(in the rows, 128 means zero)
Known rows, with every step that occurs
r -> a -> m -> g: [137, 157, 161, 136, 135, 148, 140, 121, 135, 123, 102, 110, 129, 133, 113, 138, 111, 143, 80, 143, 169, 147, 117, 133, 124, 115, 134, 124, 151, 156, 130, 149, 101, 140, 160, 101, 133, 120, 145, 129, 117, 156, 141, 134, 126, 136, 138, 143, 150]
w -> v: [107, 139, 120, 142, 118, 142, 147, 126, 135, 125, 128, 112, 121, 115, 129, 135, 141, 140, 112, 138, 129, 108, 113, 134, 126, 120, 111, 128, 122, 124, 120, 126, 130, 132, 122, 123, 120, 111, 135, 135, 123, 123, 124, 130, 137, 126, 119, 125, 132]
u -> r -> g -> m: [117, 104, 171, 110, 154, 131, 114, 123, 151, 125, 112, 130, 127, 119, 137, 135, 105, 115, 98, 130, 151, 141, 134, 111, 120, 150, 101, 127, 111, 136, 119, 132, 132, 175, 116, 120, 117, 121, 145, 144, 120, 124, 102, 109, 128, 144, 124, 96, 143]
j -> w: [135, 147, 146, 114, 126, 149, 122, 134, 140, 110, 140, 122, 150, 151, 112, 125, 153, 131, 142, 131, 123, 134, 117, 122, 128, 156, 126, 147, 103, 150, 125, 125, 127, 139, 135, 150, 138, 131, 115, 151, 126, 107, 139, 105, 129, 131, 122, 123, 121]
j -> w -> v -> g -> r: [88, 175, 183, 125, 98, 168, 141, 129, 140, 122, 140, 123, 121, 138, 94, 150, 186, 143, 111, 153, 117, 118, 102, 121, 122, 143, 112, 153, 87, 151, 113, 134, 134, 166, 117, 166, 117, 120, 130, 186, 119, 127, 126, 103, 153, 135, 111, 109, 117]
u -> r -> g -> t: [131, 106, 157, 130, 142, 104, 127, 127, 143, 118, 119, 152, 118, 79, 158, 127, 131, 123, 102, 155, 139, 135, 130, 126, 121, 149, 91, 137, 113, 135, 115, 135, 129, 172, 72, 118, 123, 117, 135, 155, 131, 124, 94, 126, 107, 138, 134, 99, 148]
w -> j: [143, 131, 139, 156, 122, 117, 146, 116, 113, 133, 134, 108, 146, 108, 95, 150, 124, 132, 117, 137, 118, 128, 128, 95, 133, 123, 132, 131, 130, 144, 95, 116, 117, 150, 116, 138, 108, 126, 147, 125, 107, 145, 122, 109, 149, 128, 107, 117, 144]
d -> n: [120, 128, 111, 149, 104, 122, 85, 146, 136, 132, 123, 138, 107, 153, 130, 140, 111, 122, 137, 143, 112, 111, 107, 116, 136, 125, 147, 119, 140, 117, 117, 101, 129, 110, 125, 126, 124, 124, 104, 151, 111, 135, 141, 116, 145, 125, 131, 120, 110]
a -> m -> g: [145, 157, 135, 144, 127, 177, 130, 132, 133, 111, 108, 112, 110, 144, 94, 139, 109, 144, 103, 133, 150, 119, 109, 121, 123, 110, 137, 113, 153, 150, 124, 127, 101, 155, 156, 93, 119, 121, 145, 115, 112, 140, 145, 118, 138, 120, 123, 149, 135]
g -> r -> n -> d: [92, 118, 188, 123, 119, 121, 129, 122, 131, 150, 131, 145, 122, 135, 122, 172, 144, 128, 112, 139, 144, 130, 101, 148, 121, 110, 143, 110, 108, 139, 144, 141, 131, 130, 167, 155, 107, 135, 117, 142, 168, 153, 130, 119, 137, 168, 161, 98, 132]
g -> m -> a: [129, 122, 166, 126, 159, 169, 123, 132, 134, 141, 110, 68, 146, 136, 129, 132, 116, 121, 123, 119, 129, 155, 116, 98, 114, 129, 146, 120, 133, 140, 150, 141, 122, 161, 163, 115, 124, 120, 122, 118, 122, 126, 95, 113, 117, 130, 93, 139, 119]
a -> r: [111, 145, 144, 119, 107, 144, 122, 138, 124, 138, 113, 118, 120, 120, 146, 155, 159, 142, 104, 130, 111, 143, 140, 120, 140, 130, 116, 151, 164, 147, 131, 108, 133, 99, 123, 159, 111, 139, 132, 140, 121, 132, 148, 147, 120, 125, 125, 127, 128]
l -> m: [114, 134, 133, 134, 131, 128, 125, 117, 126, 137, 118, 116, 139, 118, 108, 133, 122, 133, 107, 108, 127, 138, 148, 127, 137, 118, 127, 121, 147, 106, 148, 127, 135, 144, 149, 96, 123, 94, 109, 110, 113, 147, 140, 136, 149, 149, 111, 133, 96]
j -> w -> v -> g -> m: [98, 171, 181, 119, 122, 176, 137, 131, 146, 122, 127, 97, 136, 126, 98, 140, 173, 140, 101, 134, 127, 127, 111, 107, 117, 156, 110, 153, 88, 152, 112, 135, 133, 170, 124, 156, 132, 110, 142, 181, 102, 117, 117, 100, 140, 138, 90, 124, 121]
p -> n: [129, 136, 119, 126, 136, 120, 106, 127, 146, 126, 141, 149, 137, 108, 118, 162, 124, 148, 106, 144, 129, 102, 109, 122, 119, 120, 138, 124, 131, 137, 136, 135, 145, 114, 132, 144, 141, 127, 122, 132, 111, 122, 146, 160, 137, 145, 134, 122, 114]
a -> r -> n: [104, 148, 155, 113, 105, 126, 134, 127, 123, 149, 114, 117, 133, 101, 145, 161, 149, 147, 89, 135, 134, 158, 134, 125, 137, 136, 124, 149, 164, 156, 140, 125, 132, 80, 128, 157, 123, 138, 124, 140, 121, 148, 156, 158, 115, 142, 144, 114, 138]
m -> a -> r -> g -> t: [117, 140, 154, 127, 120, 135, 140, 136, 115, 149, 120, 120, 135, 112, 156, 129, 160, 131, 101, 170, 102, 156, 121, 120, 132, 139, 118, 148, 178, 163, 149, 127, 119, 133, 80, 133, 113, 122, 110, 149, 125, 134, 99, 124, 97, 132, 117, 115, 127]
j -> w -> v -> g -> t: [107, 173, 170, 136, 113, 154, 146, 133, 140, 117, 132, 115, 127, 94, 113, 135, 194, 147, 103, 154, 119, 122, 109, 120, 116, 156, 103, 161, 91, 152, 107, 138, 130, 168, 91, 154, 134, 107, 135, 191, 112, 117, 109, 115, 125, 132, 98, 128, 123]
a -> m -> l: [144, 149, 134, 128, 119, 161, 107, 131, 122, 132, 119, 122, 119, 157, 117, 137, 126, 148, 116, 144, 155, 134, 127, 100, 124, 131, 135, 110, 154, 168, 129, 137, 117, 142, 169, 96, 128, 110, 150, 129, 93, 151, 126, 139, 153, 107, 126, 146, 139]
l -> m -> g -> t: [124, 141, 144, 161, 141, 149, 136, 122, 126, 124, 105, 118, 117, 86, 105, 128, 129, 139, 109, 118, 120, 126, 126, 132, 121, 107, 123, 119, 139, 112, 155, 125, 114, 175, 121, 70, 130, 79, 101, 111, 120, 140, 117, 154, 122, 142, 113, 146, 109]
w -> v -> g -> m -> l: [82, 159, 168, 131, 119, 171, 138, 124, 127, 149, 116, 111, 108, 111, 110, 141, 155, 143, 88, 141, 131, 120, 125, 98, 106, 134, 110, 127, 110, 144, 119, 140, 134, 164, 120, 122, 130, 91, 162, 168, 89, 148, 88, 136, 151, 122, 98, 129, 138]
u -> r -> a -> m: [147, 128, 164, 128, 133, 132, 126, 121, 145, 123, 105, 115, 139, 106, 146, 142, 112, 143, 82, 142, 173, 157, 129, 122, 123, 135, 120, 136, 139, 145, 117, 148, 123, 141, 160, 121, 127, 136, 148, 133, 123, 156, 131, 141, 135, 126, 137, 123, 146]
t -> g -> r -> n -> d: [83, 128, 199, 105, 105, 147, 148, 112, 122, 145, 143, 137, 99, 119, 109, 153, 171, 125, 113, 129, 134, 132, 98, 128, 139, 125, 137, 139, 130, 142, 109, 152, 148, 129, 146, 176, 111, 134, 146, 146, 135, 148, 117, 132, 145, 169, 142, 75, 132]
g -> r -> n -> p: [88, 129, 170, 125, 105, 120, 123, 119, 124, 136, 131, 121, 116, 123, 117, 182, 130, 128, 103, 150, 141, 146, 78, 152, 109, 126, 122, 124, 122, 138, 139, 151, 142, 138, 162, 140, 98, 141, 110, 162, 153, 155, 159, 131, 128, 157, 145, 81, 129]
r -> g -> m: [98, 121, 176, 104, 158, 121, 120, 123, 147, 132, 114, 120, 125, 141, 118, 136, 114, 106, 97, 124, 145, 139, 135, 119, 130, 144, 106, 118, 119, 141, 127, 137, 128, 171, 109, 115, 119, 106, 145, 150, 111, 115, 108, 88, 121, 165, 112, 103, 140]
n -> d: [123, 104, 122, 121, 139, 132, 124, 132, 122, 143, 128, 154, 147, 134, 134, 129, 134, 127, 118, 123, 125, 115, 128, 144, 121, 130, 132, 114, 128, 127, 130, 115, 125, 119, 158, 150, 126, 124, 143, 135, 155, 127, 113, 103, 123, 150, 136, 133, 129]
j -> w -> v: [120, 155, 140, 124, 120, 161, 138, 133, 144, 109, 139, 111, 145, 142, 113, 131, 164, 141, 130, 140, 124, 120, 104, 128, 125, 149, 112, 146, 99, 147, 118, 122, 127, 144, 130, 147, 131, 117, 122, 156, 122, 104, 134, 107, 137, 129, 115, 123, 124]
v -> g: [100, 158, 154, 125, 107, 133, 139, 121, 116, 147, 128, 147, 114, 105, 104, 128, 150, 133, 93, 144, 123, 129, 139, 114, 121, 137, 123, 143, 125, 133, 113, 140, 135, 143, 97, 147, 134, 124, 154, 165, 107, 159, 112, 122, 140, 131, 113, 123, 124]
t -> g -> m -> a -> r -> u: [102, 140, 202, 106, 121, 191, 141, 122, 136, 146, 127, 76, 114, 99, 111, 133, 147, 121, 102, 119, 125, 157, 113, 98, 146, 156, 133, 155, 175, 153, 121, 136, 149, 134, 150, 147, 125, 122, 145, 140, 94, 135, 95, 132, 130, 151, 96, 95, 129]
n -> r -> u: [119, 140, 130, 132, 103, 122, 120, 133, 153, 141, 133, 152, 147, 71, 111, 150, 116, 129, 109, 134, 142, 129, 103, 152, 132, 160, 119, 128, 162, 144, 133, 107, 136, 106, 150, 119, 148, 126, 126, 161, 106, 153, 146, 122, 119, 168, 128, 103, 143]
v -> w -> j: [137, 146, 142, 160, 130, 117, 135, 112, 113, 145, 127, 132, 134, 107, 83, 163, 132, 143, 92, 156, 129, 136, 140, 99, 129, 148, 149, 140, 118, 144, 104, 116, 113, 143, 109, 143, 112, 108, 151, 146, 112, 136, 133, 114, 168, 134, 98, 116, 138]
l -> m -> a -> r: [111, 148, 137, 133, 117, 153, 132, 123, 112, 156, 114, 100, 153, 124, 124, 134, 138, 141, 100, 128, 104, 160, 141, 116, 139, 118, 136, 135, 191, 127, 167, 121, 130, 128, 146, 109, 114, 102, 93, 109, 113, 157, 130, 142, 140, 138, 103, 133, 87]

Rows
[112, 123, 82, 148, 96, 122, 75, 146, 123, 127, 125, 130, 116, 143, 126, 153, 100, 119, 117, 151, 106, 121, 77, 136, 115, 148, 124, 124, 156, 115, 110, 104, 142, 113, 143, 126, 112, 128, 107, 181, 114, 137, 167, 113, 131, 128, 118, 103, 105] : d -> n -> p
[100, 132, 123, 130, 107, 123, 64, 149, 141, 150, 113, 159, 120, 151, 128, 159, 114, 119, 124, 143, 120, 125, 95, 103, 124, 152, 128, 110, 151, 150, 123, 99, 127, 129, 121, 114, 131, 102, 121, 182, 74, 146, 134, 108, 134, 149, 117, 103, 128] : d -> n -> r -> g -> m -> l
[89, 141, 177, 96, 129, 148, 106, 134, 131, 150, 105, 128, 116, 145, 139, 155, 147, 130, 93, 134, 125, 153, 147, 101, 134, 149, 100, 137, 157, 169, 140, 115, 130, 133, 113, 138, 113, 110, 144, 160, 97, 130, 118, 133, 122, 141, 123, 109, 145] : a -> r -> g -> m -> l
[109, 149, 207, 129, 113, 145, 113, 126, 134, 139, 115, 120, 105, 161, 123, 173, 143, 139, 106, 154, 159, 150, 112, 122, 125, 107, 137, 119, 128, 162, 142, 157, 121, 156, 179, 123, 105, 125, 131, 149, 132, 166, 130, 142, 151, 136, 148, 118, 141] : g -> r -> a -> m -> l
[139, 161, 147, 144, 122, 132, 131, 136, 140, 128, 93, 117, 143, 68, 136, 163, 143, 151, 81, 141, 156, 153, 91, 136, 114, 132, 120, 134, 163, 166, 127, 139, 106, 141, 147, 111, 138, 117, 146, 158, 103, 159, 147, 146, 89, 155, 113, 141, 147] : n -> r -> a -> m -> g -> t
[122, 108, 142, 113, 135, 116, 126, 121, 140, 125, 128, 163, 128, 122, 139, 123, 111, 120, 105, 148, 141, 132, 135, 126, 126, 148, 100, 131, 119, 134, 116, 127, 130, 153, 92, 123, 122, 127, 139, 142, 125, 132, 112, 112, 133, 137, 141, 89, 145] : u -> r -> g
[83, 177, 192, 122, 98, 156, 147, 123, 140, 128, 140, 123, 128, 128, 92, 154, 184, 146, 99, 157, 132, 126, 98, 124, 119, 144, 117, 152, 85, 157, 117, 144, 134, 153, 119, 166, 126, 120, 125, 185, 119, 137, 129, 109, 150, 147, 121, 100, 125] : j -> w -> v -> g -> r -> n
[108, 148, 151, 137, 112, 153, 131, 121, 125, 159, 123, 105, 151, 106, 109, 132, 122, 138, 92, 136, 116, 156, 141, 128, 148, 131, 135, 132, 198, 128, 173, 113, 135, 121, 156, 98, 125, 98, 88, 117, 110, 164, 129, 135, 146, 150, 113, 122, 97] : l -> m -> a -> r -> u
[116, 137, 94, 148, 91, 118, 79, 153, 139, 139, 119, 150, 125, 127, 134, 158, 120, 128, 131, 138, 109, 116, 88, 119, 131, 137, 142, 124, 156, 130, 114, 93, 129, 101, 130, 134, 129, 127, 110, 167, 96, 148, 162, 120, 131, 141, 119, 117, 111] : d -> n -> r
[94, 132, 192, 128, 111, 119, 131, 119, 134, 140, 130, 128, 110, 131, 118, 171, 139, 130, 120, 143, 146, 138, 102, 137, 126, 108, 140, 122, 108, 139, 144, 150, 133, 135, 149, 141, 109, 138, 107, 139, 150, 153, 139, 135, 139, 154, 156, 95, 133] : g -> r -> n
[126, 117, 115, 120, 145, 124, 102, 130, 142, 137, 139, 171, 151, 114, 122, 163, 127, 147, 98, 140, 126, 93, 109, 135, 114, 122, 142, 113, 131, 137, 137, 126, 143, 107, 156, 163, 139, 123, 134, 138, 132, 122, 136, 139, 134, 164, 141, 128, 114] : p -> n -> d
[153, 154, 148, 159, 134, 168, 132, 138, 136, 106, 99, 101, 101, 103, 113, 141, 130, 148, 101, 141, 148, 122, 105, 122, 118, 112, 130, 120, 145, 152, 122, 134, 100, 173, 137, 88, 122, 112, 140, 128, 116, 133, 129, 130, 113, 122, 113, 157, 137] : a -> m -> g -> t
[109, 142, 140, 114, 115, 143, 139, 131, 114, 154, 128, 130, 142, 145, 141, 127, 143, 128, 106, 164, 104, 153, 124, 119, 137, 136, 125, 143, 185, 161, 150, 120, 121, 118, 96, 139, 113, 129, 114, 138, 122, 139, 113, 114, 117, 132, 123, 108, 127] : m -> a -> r -> g
[92, 137, 190, 113, 101, 162, 141, 118, 125, 130, 142, 123, 80, 131, 109, 148, 172, 121, 133, 126, 117, 127, 103, 114, 145, 121, 130, 149, 131, 135, 103, 147, 152, 149, 125, 166, 103, 135, 145, 141, 123, 136, 118, 137, 151, 144, 124, 83, 123] : t -> g -> r
[86, 164, 143, 139, 101, 145, 156, 120, 125, 142, 127, 129, 110, 98, 110, 137, 158, 144, 85, 151, 125, 108, 123, 123, 120, 127, 107, 139, 118, 128, 109, 136, 136, 143, 97, 137, 124, 107, 156, 166, 106, 148, 109, 125, 147, 129, 107, 122, 129] : w -> v -> g
[137, 116, 157, 124, 137, 121, 131, 119, 139, 128, 115, 133, 142, 102, 156, 130, 115, 133, 101, 140, 154, 153, 133, 128, 121, 137, 116, 140, 122, 133, 125, 143, 128, 132, 138, 130, 134, 137, 134, 134, 135, 149, 119, 152, 127, 126, 147, 113, 148] : u -> r -> a
[128, 159, 166, 147, 118, 184, 124, 134, 137, 112, 110, 112, 90, 158, 90, 161, 121, 143, 110, 138, 146, 117, 96, 123, 125, 95, 141, 110, 140, 151, 128, 131, 104, 171, 167, 103, 99, 127, 136, 121, 128, 146, 148, 115, 148, 127, 130, 136, 130] : a -> m -> g -> r
[118, 157, 155, 142, 110, 171, 125, 125, 129, 117, 111, 107, 104, 141, 85, 174, 110, 145, 87, 149, 158, 132, 72, 140, 109, 112, 131, 112, 150, 157, 129, 143, 112, 160, 180, 102, 99, 130, 134, 140, 129, 159, 168, 120, 136, 140, 133, 115, 135] : a -> m -> g -> r -> n -> p
[80, 138, 185, 107, 94, 145, 144, 108, 116, 134, 145, 118, 95, 111, 104, 161, 159, 124, 105, 137, 132, 146, 79, 131, 129, 139, 121, 149, 140, 142, 104, 161, 158, 136, 141, 164, 103, 138, 142, 160, 123, 149, 139, 141, 139, 161, 129, 61, 130] : t -> g -> r -> n -> p
[99, 145, 162, 149, 125, 165, 128, 119, 127, 130, 115, 130, 107, 141, 83, 149, 119, 135, 119, 117, 118, 122, 119, 133, 127, 89, 133, 108, 133, 110, 161, 121, 120, 173, 152, 86, 109, 95, 97, 105, 132, 153, 137, 138, 158, 146, 128, 125, 102] : l -> m -> g -> r
[88, 142, 210, 109, 106, 148, 147, 112, 127, 134, 136, 122, 91, 125, 116, 149, 170, 124, 115, 132, 131, 144, 106, 122, 144, 121, 127, 153, 133, 140, 105, 161, 147, 142, 133, 166, 109, 134, 147, 148, 124, 147, 117, 145, 146, 154, 132, 82, 134] : t -> g -> r -> a
[125, 143, 134, 125, 112, 160, 136, 137, 111, 151, 124, 109, 145, 135, 148, 131, 146, 139, 122, 152, 99, 154, 122, 114, 131, 128, 139, 146, 182, 155, 152, 119, 122, 107, 125, 144, 116, 140, 109, 124, 126, 143, 118, 135, 118, 113, 119, 129, 117] : m -> a -> r
[154, 132, 173, 147, 142, 144, 133, 126, 145, 113, 95, 114, 124, 79, 150, 139, 120, 147, 83, 151, 167, 150, 117, 126, 111, 129, 117, 136, 132, 148, 121, 148, 110, 165, 140, 103, 129, 125, 141, 135, 128, 150, 114, 155, 114, 123, 137, 135, 154] : u -> r -> a -> m -> g -> t
[119, 105, 167, 106, 152, 140, 106, 123, 142, 134, 116, 146, 125, 132, 138, 128, 108, 120, 109, 138, 150, 142, 136, 100, 113, 155, 102, 119, 111, 148, 127, 131, 130, 175, 117, 108, 126, 111, 146, 145, 109, 130, 88, 124, 136, 131, 133, 95, 153] : u -> r -> g -> m -> l
[91, 162, 193, 117, 121, 174, 131, 129, 119, 163, 105, 95, 126, 106, 117, 144, 155, 135, 77, 137, 115, 158, 135, 87, 115, 139, 133, 148, 147, 151, 133, 141, 133, 155, 120, 153, 122, 123, 150, 165, 97, 159, 96, 120, 128, 132, 85, 132, 115] : v -> g -> m -> a -> r
[133, 112, 146, 123, 129, 118, 133, 115, 136, 132, 125, 136, 142, 90, 143, 134, 108, 137, 105, 139, 159, 147, 123, 125, 116, 143, 128, 131, 117, 134, 128, 141, 132, 121, 133, 128, 138, 140, 125, 127, 131, 149, 125, 150, 130, 132, 153, 101, 147] : u -> r -> n
[105, 132, 184, 102, 137, 171, 135, 118, 134, 129, 122, 83, 105, 111, 112, 133, 151, 118, 114, 98, 132, 143, 119, 94, 137, 143, 128, 146, 134, 136, 99, 149, 148, 152, 139, 150, 123, 120, 164, 133, 96, 118, 105, 134, 133, 147, 94, 107, 126] : t -> g -> m
[109, 126, 117, 118, 118, 104, 133, 113, 115, 136, 131, 119, 152, 96, 120, 149, 109, 131, 85, 145, 152, 156, 90, 156, 103, 158, 114, 129, 143, 139, 132, 150, 140, 108, 150, 125, 129, 133, 122, 159, 130, 151, 161, 135, 108, 151, 137, 92, 137] : r -> n -> p
[95, 145, 169, 146, 124, 154, 136, 111, 126, 137, 116, 128, 114, 130, 82, 151, 115, 138, 108, 121, 134, 130, 114, 137, 126, 93, 139, 108, 134, 117, 166, 131, 119, 162, 153, 83, 118, 95, 93, 106, 131, 163, 142, 146, 154, 158, 139, 116, 109] : l -> m -> g -> r -> n
[132, 156, 137, 122, 112, 131, 115, 131, 131, 148, 106, 135, 157, 109, 137, 158, 136, 150, 92, 140, 160, 160, 107, 123, 117, 144, 125, 126, 169, 176, 130, 140, 117, 116, 171, 118, 143, 119, 152, 158, 89, 172, 150, 148, 119, 147, 123, 132, 148] : n -> r -> a -> m -> l
[126, 143, 104, 124, 123, 117, 99, 134, 149, 132, 135, 159, 154, 83, 122, 179, 133, 154, 100, 139, 127, 109, 91, 124, 113, 131, 133, 127, 148, 149, 134, 126, 146, 105, 139, 152, 144, 130, 128, 148, 95, 135, 164, 162, 124, 162, 122, 117, 113] : p -> n -> r
